Each row comes from the steps of one walk. Every step used is in the known rows, and no mark comes twice. Write the walk behind each row, first mark first.
In the rows, 128 means zero.
Known rows
rizez > rifumut > dutu > tivibo > topinef: [145 129 155 169  75 127 137 136 128 153 109  90 141  78 102 154 110 152
 142 109 140  93 104 114 157 166  81  98 128  66 110 164 135 211  92 125
  70 129 165 152 110 137  52  49]
topinef > tivibo > rizez > rifumut > dutu: [132 138 163 139  94 125 130 174 117 166  95 104 126 123  98 175 109 104
 122 106 156 128  84 109 129 150  89  97 128  75 121 152 160 159  98 123
  96 163 147  93 142  91 103 100]
dibi > vususo > tivibo: [147 115 146 109 105 144 109 146 135 142 135 141 113 124 144 110 154 104
  92 133 145 134  77 156 119  93 126 106 105 111 150 118 131 113 126 127
 126 174 130 131  93 121 134  97]
zafi > vususo: [121 140 130 119 145 140 142 155 131 118 143 117 120 139 143 145 147 150
 128 145 139 131 118 110 145 131 134 120 104 106 118 147 126 119 140 120
 153 113 154 128 116 158 136 105]
vususo > dibi > dama: [139 157 103 117 106 124 156 153  85 168 131  92 145 131 167 157 119 192
 104 155 128 127 132 102 151 134 121 146 117  78 152 146 160 144 114 124
 114 132 143  51 171 109  87 120]
zafi > kosef > tivibo: [131 150 103 123 112 138 101 158 101  89 128 131 123 145 140 143 128 166
 149  92 107 138  88 137 142 104 131 111 118 128 126 140 131 133 172  98
 100 125 142  55 136 101 106 107]
dibi > vususo > tivibo > topinef: [155 133 144 136  82 154 117 140 148 134 113 129  98 103 161  87 158 124
 103 139 151 141  78 161 120  93 120 101 116 128 160 138 117 157 148 122
 116 160 113 141  76 113 125  74]
dama > zafi > kosef > tivibo > vususo: [104 142  97 127 125 139 114 134  90  65 152 124 119 137 163 164 102 170
 141  82 125 136 103 134 131 106 130 131 124 151 125 129 141 122 176 102
 142 134 153  65 108 123 126 148]
topinef > tivibo > rizez: [126 168 128 142 131 126 134 151 141 151  99 127 126 142 115 139 141 124
 116 132 152 135  87 126 108 115 108 111 121 111 133 167 146 118 140 114
 110 148 118  70 126  82 127 104]
topinef > tivibo > dutu: [127 152 150 121 125 115 116 138 134 155 104 125 107 149 134 147 142 137
 123 161 132 132  93 114 106 108  77 124 101  92 144 152 151 121 149 117
 111 140 179  79  95  98 117 118]
rifumut > dutu > tivibo > vususo > dibi: [128 150 116 136 122 132 182 128  99 137 155 104 144 109 152 195 119 145
 144  88 120  89 107 110 139 157  81 123  93 100 104 151 201 164  76 117
  89 139 166 127 116 124  86 100]
kosef > tivibo > dutu > rifumut: [150 146 156  68  91 154 100 159  87 165 101  97 139 143 100 133 100 159
 147 130 117 123  81 129 110  77 124 114 113 105 150 130 138 102 175 116
 108 152 197  58 150  77  82 127]
rifumut > dutu > tivibo: [132 120 141 144 118 128 137 130 134 136 144 107 151 107 102 157 125 140
 137 103 123  96 110 139 142 154  77 102 116  92 114 161 160 148  89 113
  89 133 168 142 125 146  57  71]
vususo > dibi > dama > zafi: [125 146 116 136 123 125 147 153  81 154 142  76 153 123 175 155 102 205
  96 161 150 129 144 103 154 148 122 164 139  76 165 138 148 137 115 128
 161 140 154  52 173 132  86 143]
rifumut > dutu: [133 122 143 123  95 137 121 145 116 111 142 109 129 131 123 146 128 138
 124 110 123 119 111 136 145 133  86  99 114 105 125 142 140 132 111 111
 110 135 155 132 143 143  79  91]
dama > zafi > kosef > tivibo > topinef: [125 160 116 171 102 150  99 151 119  65 121 104 115 116 161 122 117 203
 149 104 134 139 101 143 145 116 128 129 146 141 148 153 108 172 190 102
 143 118 139  69 124 119  98 106]
dama > zafi > kosef > tivibo: [117 135 118 140 120 139  90 156 102  81 139 113 130 135 148 141 109 181
 139 100 128 133 101 138 142 118 131 128 140 129 139 130 122 125 172 104
 153 130 155  55 137 125 105 133]
dutu > tivibo > rizez: [140 149 130 139 139 131 141 148 137 148 115 112 169 113  80 129 138 126
 118 120 147 110  98 138 120 135 121 118 128  96 111 175 146 134 115 119
  90 143 142  87 137 105  84  76]
rifumut > rizez > tivibo: [155 169 129 126 121  99 127 148 127 131 115  73 116 125 123 145 149 165
 140 124 131 135 125 162 155 116  86  86 113  93 110 135  88 134 110 131
 102 146 204 119 134 135  91  88]
topinef > tivibo: [124 154 124 146 125 119 134 124 142 145 114 143 109 144 143 146 143 141
 130 139 134 126  99 115 121 116  88 110 112 101 142 150 137 118 140 107
 120 137 133  98  95 111 121 104]
dibi > vususo > tivibo > dutu > rifumut: [176 104 173  56  82 156  96 167 118 180 109 102 123 118 124 115 134  98
 114 147 142 131  64 162  89  77 119 117 106  99 164 115 126  89 140 138
 136 183 179 108 103  92 102 115]
dama > zafi: [127 125 141 137 118 128 113 130 120 110 144 115 140 133 124 125 117 158
 104 140 151 123 126 125 135 131 113 130 133 101 140 134 109 113 137 120
 162 140 154 108 127 158  99 118]
dutu > rifumut > rizez: [181 136 132  91  78 131 125 146 112 168 115  84 127 122 124 150 132 164
 164 103 121 116  96 156 123  97 115  93 119  96 131 138  83 101 123 127
 129 149 182 120 139 108  70 103]
dibi > vususo > tivibo > rizez: [150 123 153 106 109 152 113 173 134 145 116 128 129 118 117  99 149  83
  83 126 161 145  66 162 106  95 144 107 116 122 146 134 142 112 133 132
 121 188 117 100 120  91 136  98]
zafi > kosef > tivibo > rizez > rifumut: [142 148 125 118  95 140  98 196  87 124  96 113 146 130 102 157 103 136
 143  85 137 140  73 118 144 121 160 108 133  97 108 138 139 154 159 120
  83 147 137  22 164  71 110 110]
kosef > tivibo > rizez > rifumut > dutu: [133 139 163 111  80 148 110 186  82 146 111  98 147 122  71 159  83 127
 119  83 135 122  81 116 148 128 134  90 129  97 121 133 166 168 122 123
  76 170 159  78 185  88  89 106]
tivibo > kosef > zafi: [108 163 101 109 127 116 150 126 137 119  93 129 111 136 120 145 144 161
 145 133 100 126 124 105 161 111 122 113  92  88 106 162 131  97 160 121
 121 129 135  81 107 126 115  96]
rizez > rifumut: [145 127 142 119  89 118 116 140 105 152 115 125 136 129 107 148 118 129
 115 134 141 121 110  99 149 131 118 110 115  62 113 126 116 136 122 128
 101 142 157 104 122 134 105 100]
topinef > tivibo > kosef > zafi: [ 96 183  95 134 144 106 157 119 154 138  78 141  87 139 140 160 146 159
 157 138 108 130 110  95 145 115  97 110  93  97 124 172 147  99 163 117
 126 136 130  71  78 101 141  98]
kosef > zafi > vususo > dibi: [115 164 115  93 146 151 159 159 112 121 134  90 105 151 156 182 165 154
 151 143 113 141 111  60 163 145 160 140  92  97 120 150 161 128 143 127
 166  99 165  94 112 146 154 123]
vususo > tivibo: [142 124 125  96  91 129 115 133 151 115 103 136 119 125 133 119 145 119
 115 120 115 119  92 147 134  98 113 115 105 127 133 134 118 109 135 133
 123 146 136 132 109 118 116 101]
topinef > tivibo > vususo > dibi > dama > zafi: [ 99 169  96 143 135 109 182 125  87 164 135 100 121 132 215 193 105 192
 105 145 153 127 131  86 125 137  97 167 122 103 165 145 179 139 123 120
 162 149 144  50 114 105 126 163]
rifumut > dutu > tivibo > rizez: [136 133 148 140 121 136 141 157 130 140 129  90 168 102  75 150 125 120
 125  97 142 104  99 147 127 155  94 104 128 101 107 176 170 152  89 118
  84 148 155 113 155 114  59  69]
dibi > vususo > tivibo > rizez > rifumut: [159 113 164 101  89 141 108 183 115 172 104 122 132 111 100 123 127  69
  85 127 169 139  64 138 119 110 152 105 123  85 133 115 140 136 119 145
 106 196 125 100 118  93 135 100]
topinef > tivibo > vususo > dibi > dama: [108 185  82 131 125 112 188 123  85 180 124 115 111 143 210 198 125 182
 116 143 134 128 119  88 125 124  97 145 101 105 150 152 188 143 122 113
 108 141 132  51 114  77 127 142]
tivibo > vususo > dibi > dama > zafi > kosef: [121 148  77 132 126 121 157 151  69 105 157  80 133 128 214 192 108 197
 125 119 136 137 138 110 142 147 125 174 124 112 137 140 152 137 126 118
 155 126 143  32 143 118  99 161]
zafi > dama: [132 147 143 113 120 114 150 141 116 166 134 137 142 144 136 134 143 157
 119 141 131 125 134 109 147 137 102 126 116  79 123 145 129 107 123 117
 111 144 138 104 138 123 108 105]
dama > zafi > kosef > tivibo > vususo > dibi: [115 167  90 133 133 143 138 155  70  76 150 111 117 139 196 181 100 187
 143  83 124 132 100 111 139 123 133 149 117 137 132 122 167 140 164 113
 146 133 150  43 124 108 132 160]
rifumut > rizez > tivibo > vususo > dibi > dama: [141 196  87 111 123  93 181 147  77 154 129  47 118 121 193 195 127 203
 137 128 127 141 143 132 158 124  95 119 102  99 118 134 135 157  86 135
  93 152 202  74 152 105  94 125]
dibi > dama: [128 134 110 116 103 118 132 132 103 155 134 104 143 131 138 143 127 177
 104 151 132 129 133 129 144 117 116 129 124  97 144 151 127 123 129 115
 108 133 146  74 152 118  80 106]

Which walk is each row?
[114 142 117 113 144 120 158 170 168 107  92 136 106 111 165 125 137 151
 137 135 112 121 116 132 158 113 121 121  88 115 121 152 124 100 146 142
 161 139 130 146 100 132 148  95]
zafi > vususo > tivibo > kosef
[186 135 162  67  77 128 107 161 110 172 105  64 127 126 116 148 128 164
 157 128 115 122  87 154 111  89  99 106 111  87 134 138  98  98 133 131
 118 151 231 103 139  94  61 112]
tivibo > dutu > rifumut > rizez
[111 121 148 140 155 139 133 151 128  99 157  99 132 134 144 141 130 162
 114 152 155 130 131 109 146 146 134 139 126 108 138 142 114 111 139 123
 198 115 168 133 118 183 132 127]
dama > zafi > vususo
[106 159  97  87 145 141 169 158  94 151 137  68 119 145 174 196 155 183
 134 162 116 145 136  64 169 148 170 158 103  91 137 161 166 134 132 124
 161 101 173  64 142 129 130 135]
kosef > zafi > vususo > dibi > dama
[133 174 100 153  89 151 103 152 117  81 108 117 106 123 156 124 134 188
 163  95 118 140  85 141 146 104 126 109 122 141 132 159 117 174 190  98
  92 109 124  69 119  94 100  84]
zafi > kosef > tivibo > topinef
[159 166 154  99 118  96 110 161 122 133 105  57 116 128 120 145 150 166
 139 152 124 148 117 158 139 111  75  98 103  85 111 134 103 131 118 135
  94 153 252 100 133 127  83 101]
rifumut > rizez > tivibo > dutu
[116 120 123 133 115 116 127 130 100 140 143  87 153 122 141 141 110 188
  88 156 151 129 146 128 142 131 120 145 147  97 159 143 118 119 131 117
 158 138 158  77 158 148  79 128]
dibi > dama > zafi
[131 177 121 146  91 152 118 131 119 116 105 123 115 124 133 106 124 186
 136 120 121 125  93 129 144  92 125 103 119 132 146 153 127 169 184 102
  94 127 138  98 126 103 104  83]
kosef > tivibo > topinef
[126 121 131  94 126 143 134 155 155 109 119 123 111 127 155 132 153 125
 125 135 122 128  99 131 144 114 133 120  99 132 131 140 121 113 139 136
 159 127 150 159  99 142 149 107]
zafi > vususo > tivibo
[105 146 117 131 135 117 161 126 145 128 105 110 134 100 101 174 130 158
 166 101  96  95 124 122 163 151  86 104  97  79  96 180 171 127 110 121
 100 134 165 116 108 135  72  67]
rifumut > dutu > tivibo > kosef > zafi
[143 172 108 111 123  97 149 125 114 117 128  84 101 128 145 168 146 157
 147 106 126 137 125 155 142 107  87  84  96 117  94 131 102 127 112 128
  89 151 205 125 105 131 113 105]
rifumut > rizez > tivibo > vususo
[172 117 163  39  91 141 121 183 144 161  96  62 105 115 145 154 147 145
 170 127 110 126  72 160 118  91 125 116  98 119 141 139  94  98 132 154
 166 151 242 154 115 105 111 123]
zafi > vususo > tivibo > dutu > rifumut > rizez
[123 145 103 130 139 117 161  97 126 131 143 137 142 119 120 164 135 132
 133 109 131 101 111 121 121 126 103 118 100 113 100 156 153 129 117 114
  87 131 159 125  78 129 103  93]
dutu > tivibo > vususo
[126 131 141 155 120 101 160 155 129 165 105 114 152  76  98 170  88 150
 148 104 125  83 121 117 170 166  72  94 110  42  93 154 155 161  82 132
  75 155 161 130 125 132  60  63]
rizez > rifumut > dutu > tivibo > kosef
[151 135 150 114  97 126 120 169 110 156  99 111 153 127  79 143 115 110
 104 128 153 132  98 104 136 131 141 111 125  73 108 139 123 134 123 136
  94 155 139  76 155 104 108  98]
tivibo > rizez > rifumut
[118 150 134  85 116 123 147 120 122 161 121 125 126 155 121 160 166 148
 142 140 111 137 135  87 158 135 126 129 109  87 115 153 137  96 138 117
 121 132 154  90 120 125 120 117]
kosef > zafi > dama
[113 127 127 110 118 128  87 171  76 113 136  71 142 132 153 156  95 203
 121 138 124 149 115 140 134 111 127 158 142 115 164 142 145 135 172 105
 137 140 203   9 163 104  75 154]
dibi > dama > zafi > kosef > tivibo > dutu
[113 180 108 163 147 102 159 138 155 147  85 156 101 127 157 136 126 164
 140 144 128 114 115 121 135 115  74 107 100  86 130 164 139 114 148 115
 117 149 113  85  98 102 124  91]
topinef > tivibo > kosef
[116 148  98  84 109 119 141 127 168 110  70 137 101 123 131 135 150 136
 144 121  87 127 107 129 156  94 126 115  86 117 114 152 130  87 154 142
 128 145 130 110  92 111 131  94]
vususo > tivibo > kosef > zafi
[ 92 187 107 113 185 111 165 159 148 102  90  90 101 131 129 162 146 169
 162 157 118 143 152 103 183 140 122 112  85  87  87 159 119 106 153 136
 147 115 174 101 106 163 144  92]
rizez > tivibo > kosef > zafi > vususo
[117 103 173  85 137 138 108 167 149 106 121  93 120 124 146 131 132 139
 111 161 136 131 103 125 130 120 124 155 110 127 150 134 125 107 146 144
 199 137 209 144 103 160 140 140]
dama > zafi > vususo > tivibo > dutu
[170 151 159  63  79 142 101 163  92 177 101  70 126 128 113 148 108 180
 164 107 108 124  70 156 114  67 123  96 112 106 146 132 120 116 159 119
 112 164 242  82 149  74  72 123]
kosef > tivibo > dutu > rifumut > rizez
[ 90 189 116 125 152  96 186 127 151 185  81 153  96 142 156 169 148 169
 159 148 112 130 134  82 157 135  87 128 100  74 123 175 157  90 149 117
 123 144 122  71  91  93 143 110]
topinef > tivibo > kosef > zafi > dama
[123 163  83 130 134 115 191 120  89 178 144  98 155 108 169 190 117 183
 120 128 129 102 129  97 138 140 112 150 105  93 124 161 187 161  98 121
  90 135 157  70 123 102  88 115]
dutu > tivibo > vususo > dibi > dama
[ 96 140  80 121 120 129 123 136  69  94 156 101 130 131 180 179  93 201
 124  96 127 143 122 135 137 111 140 147 139 150 144 138 146 127 170 100
 139 134 158  34 136 108 106 154]
dibi > dama > zafi > kosef > tivibo > vususo
[ 98 168  97 119 125 134 158 131  48 146 150  93 140 131 187 175  80 213
 102 123 132 127 128  94 144 113 142 158 124 123 165 127 185 147 146 118
 141 153 164  37 155 104 114 170]
kosef > tivibo > vususo > dibi > dama > zafi
[175 194 106  90 105 114 173 155  86 161 105  52 115 123 163 191 118 172
 174 101 128 122 117 136 134 113  93 103  98  92 106 122 111 121 103 148
 112 157 198 100 136  99  97 123]
dutu > rifumut > rizez > tivibo > vususo > dibi
[126 154 152  94 113 139  96 150 101 136 116 119 126 146 108 128 116 161
 117 137 117 132  92 122 125  86 118 120 103 109 142 135 157 133 173 109
  96 148 197  62 134  98 104 122]
kosef > tivibo > dutu
[102 119 127 130 150 130 141 155 104 135 161  76 140 124 161 153 118 194
 100 167 157 136 148 112 155 148 143 153 140 101 158 153 118 120 133 122
 196 120 169 101 147 173 109 134]
dibi > dama > zafi > vususo
[130 120 156  65 126 138 116 170 153 116 112 107 112 132 146 134 154 123
 123 158 117 135  89 127 130 106 124 135  88 124 135 144 133 113 147 140
 150 131 196 140 100 129 143 117]
zafi > vususo > tivibo > dutu
[152 110 174  83 107 142  96 159 130 150 125 124 112 125 140 109 153 101
  89 156 142 142  72 152 106  86 113 118  96 106 158 119 149 115 138 130
 119 180 174 112  86 110 126 110]
dibi > vususo > tivibo > dutu
[129 146 108 114 111 112 143 145 167 116  77 151 118 110 147 109 127 145
 124 123 106 112 108 152 147  95 100 114  93 112 123 146 122  99 142 140
 120 158 116 124 107 112 117  88]
vususo > tivibo > kosef
[120 187  96 138 132 119 178 122 109 144 121 139 101 150 194 183 133 150
 132 125 133 124 100  86 121 122  90 131  89 107 131 143 180 134 125 114
 116 137 130  81  81  93 149 134]
topinef > tivibo > vususo > dibi
[126 117 138 125  95 118 154 117 100 148 144 111 143  98 105 199  99 119
 138  86 133  87 111 107 141 155  85 100 107  81  87 139 166 165  80 126
  72 148 183 151  93 139  80  90]
rizez > rifumut > dutu > tivibo > vususo
[122 128 144 138 117 151 132 147 171  88 112  95 104 101 173 109 141 161
 125 144 144 129 106 133 146 126 131 140 126 146 152 152  95 149 160 135
 200 117 149 171  85 164 139 104]
dama > zafi > vususo > tivibo > topinef
[143 120 150  68  95 128 100 147 149 123  96 118 118 133 129 119 147 116
 110 146 112 132  84 144 121  91  99 128  97 118 137 134 132 112 142 137
 114 148 183 115 110 106 112 114]
vususo > tivibo > dutu
[191 120 157  43  56 128 105 163 139 169  78  72 115 114 126 139 140 138
 161 114 106 120  67 175 107  74 104 109 105 114 143 131  93  98 130 151
 127 169 230 131 126  81  79 116]
vususo > tivibo > dutu > rifumut > rizez
[170 152 159  92  90 118 121 154 126 196  88  81 106 130 141 165 132 159
 169 132 123 126  72 148  98  92  76 104 113  87 152 150 113 107 131 124
 129 158 223  92 110  72  84 119]
topinef > tivibo > dutu > rifumut > rizez
[142 109 163 114  73 130 115 152  99 141 128 104 133 120 105 165 103 123
 123 110 137 114 109 110 157 149  94  95 115  66 111 124 133 154  97 125
  97 145 164 131 141 144  79  91]
rizez > rifumut > dutu
[169 116 153  44  69 140 104 157 139 160  79  98 131 127 117 127 127 117
 135 136 111 119  78 152 105  85 106 128 104 111 142 130 113  82 146 145
 129 155 185 111 124  85  91 119]
vususo > tivibo > dutu > rifumut
[165 186 116 115 119  93 155 168 124 160  70  65 123 100 127 147 110 191
 180 118 124 118 134 174 152 104  78  80 108  73 104 143  72  99 123 146
 112 164 183 107 150 109  67  82]
dutu > rifumut > rizez > tivibo > kosef
[ 94 127 113 123 153 112 163 169 148 127 105  95 130  93 186 135 107 198
 106 154 132 123 145 135 164 128 129 154 122 114 153 157 121 106 137 144
 204 145 145 115 134 146 125 124]
dibi > dama > zafi > vususo > tivibo > kosef
[103 128 129 127 155 120 152 168 168  95 104 120 115 103 170 124 116 163
 125 139 129 117 124 136 158 127 122 137 108 117 134 145 114  99 146 145
 202 144 142 150 103 161 147 116]
dama > zafi > vususo > tivibo > kosef
[158  96 187 101  70 149 109 192 107 157 116 102 128 102  99 140 114  66
  88  99 163 133  61 148 127 128 129  90 124  95 134 117 157 151  90 143
 101 207 138 123 134 103 111  96]
dibi > vususo > tivibo > rizez > rifumut > dutu
[112 136 131 125 116 110 155 138 129 158  93 103 133  90  83 195 108 145
 163 102 108  94 122  93 179 163  95 102 104  45  84 165 164 151  97 133
  91 142 179 116 105 136  70  70]
rizez > rifumut > dutu > tivibo > kosef > zafi
